Each row was made from one path, in order. Every step used is in the known rows, and no mark comes twice. Write each row's path.
Known rows
Z, D, M, F: .18	-.32	.17	.22	.20	-.36	.37	-.31	-.24	.10	-.32	.19	.03	.20	.02	-.38	.13	.01	.29
M, F, D, E: .01	-.19	.26	.29	-.19	-.31	.19	.09	.02	.37	-.39	-.02	-.11	.50	-.18	-.28	.20	.12	-.11
V, D, Z: -.11	-.36	.06	.13	-.10	-.22	.48	-.13	.00	-.02	-.18	.15	.30	.35	-.12	.11	-.02	-.07	-.39
E, D: -.21	-.39	.34	.17	-.09	-.31	.19	-.20	-.43	.28	-.46	.01	-.07	.25	.24	.08	.42	-.23	-.44
Z, D, E, F: .06	-.43	.34	.14	-.19	-.33	.08	-.13	.02	.29	-.29	.00	.21	.17	-.13	-.01	.22	-.26	-.13
F, Z, V, D: -.29	-.32	-.01	.29	.11	-.14	.72	-.31	-.20	.20	-.42	.20	.35	.15	.16	-.13	-.05	-.15	-.15
Z, F: .21	-.25	.58	.48	-.07	-.32	.74	.06	-.10	.19	-.35	.29	.12	.29	.35	-.24	-.03	-.36	-.15
F, Z: -.03	-.33	.07	.32	-.29	-.19	.57	-.07	-.21	.06	-.43	.25	.23	.24	.36	.03	.29	.03	-.27
D, E, F, Z, V: -.13	-.17	.27	.36	-.28	-.25	.34	-.36	.02	.20	-.35	.22	.28	.20	.20	.14	.31	-.05	.01
V, D, E: -.17	-.67	.15	.20	-.14	-.31	.32	-.04	.02	.38	-.33	.07	.05	.29	-.16	-.18	-.06	-.33	-.29
E, D, M, F, Z: -.03	-.37	-.07	.14	-.14	-.20	.25	-.38	-.36	.13	-.36	.25	.07	.16	.04	.07	.36	.25	-.03
M, F, Z, D: .13	-.06	.02	.15	.03	-.13	.58	-.16	-.14	.12	-.44	.30	.43	.01	.21	-.20	.17	-.03	.14
M, F: .09	-.31	.28	.14	.11	-.28	.23	-.09	-.16	.09	-.52	.04	-.04	.41	.02	-.35	.30	.10	-.04
F, M: .00	-.24	.23	.40	-.23	-.23	.36	.03	-.41	-.03	-.49	.08	-.13	.29	.30	-.19	.29	-.11	-.28
M, F, D: .02	-.03	.22	.30	.11	-.23	.40	.10	-.28	.20	-.52	-.10	-.05	.54	-.03	-.39	.26	.33	-.16
E, D, M, F, Z, V: -.14	-.09	.15	.32	-.04	-.24	.38	-.58	-.26	.16	-.38	.30	.12	.15	.26	.04	.34	.10	.19
V, D: -.19	-.60	.07	.19	.17	-.23	.56	-.07	-.29	.21	-.44	.01	.14	.28	.01	-.27	-.08	-.22	-.38

Write each row's path
.05	-.26	.21	.23	-.31	-.22	.04	-.07	-.22	.13	-.36	.03	.03	.13	-.06	-.04	.27	-.18	-.17 -> Z, D, E, F, M
.06	-.26	.00	.15	-.13	-.13	.37	-.13	-.15	.06	-.49	.23	.20	.27	.11	-.10	.33	.25	-.08 -> M, F, Z
-.05	-.10	.16	.41	-.04	-.27	.53	-.48	-.14	.08	-.38	.33	.16	.22	.29	-.10	.25	.13	.28 -> D, M, F, Z, V
-.19	-.54	-.03	.42	.06	-.32	.69	-.50	-.35	.16	-.22	.26	.13	.15	.14	-.10	-.09	-.11	.03 -> F, Z, V, D, M
.12	.03	.46	.55	-.04	-.27	.82	.22	-.24	.28	-.39	.09	.09	.44	.24	-.30	.00	-.04	-.26 -> Z, F, D
-.19	-.59	-.03	.34	.06	-.31	.52	-.55	-.36	.15	-.19	.18	.17	.13	-.03	-.01	-.02	-.04	-.01 -> E, F, Z, V, D, M
.04	-.32	.34	.31	-.22	-.37	.41	-.03	.09	.34	-.31	.20	.15	.16	.16	-.18	.08	-.44	.00 -> Z, D, E
-.08	.06	.44	.44	-.16	-.34	.55	-.32	.09	-.04	-.25	.26	.21	.38	.35	.10	.22	-.12	.00 -> D, Z, V
.09	-.42	.22	.46	.02	-.45	.64	-.30	-.34	.12	-.21	.24	.08	.11	.32	-.22	.02	-.29	.14 -> Z, D, M
.01	-.39	.24	.25	-.40	-.25	-.05	-.03	-.24	.10	-.37	-.03	-.11	.25	-.09	.01	.35	-.07	-.30 -> D, E, F, M
-.12	-.72	.19	.06	-.12	-.29	.01	-.13	-.05	.32	-.30	-.10	.13	.28	-.38	.00	.12	-.17	-.36 -> V, D, E, F
.12	-.47	.21	.26	.10	-.40	.25	-.27	-.27	.07	-.35	.12	-.15	.37	-.03	-.32	.22	.13	.12 -> D, M, F
.00	.00	.23	.25	-.27	-.24	.29	-.01	-.06	-.01	-.17	-.03	.22	.52	-.16	.23	.29	.29	-.42 -> E, F, D, Z
-.14	-.59	.25	.34	-.10	-.45	.27	-.41	-.54	.21	-.25	.11	-.20	.22	.21	.08	.29	-.17	-.21 -> E, D, M
-.04	-.18	.28	.33	-.05	-.26	.33	.09	-.35	.21	-.43	-.22	.06	.49	-.04	-.11	.31	.21	-.42 -> E, F, D
-.13	-.33	.16	.24	-.21	-.20	.07	-.19	-.22	.17	-.36	-.02	.01	.19	-.17	-.04	.18	-.13	-.21 -> Z, V, D, E, F, M
.09	-.23	.11	.17	-.26	-.24	.34	-.11	.14	.31	-.33	.29	.28	.08	.02	-.12	.13	-.16	.13 -> M, F, Z, D, E
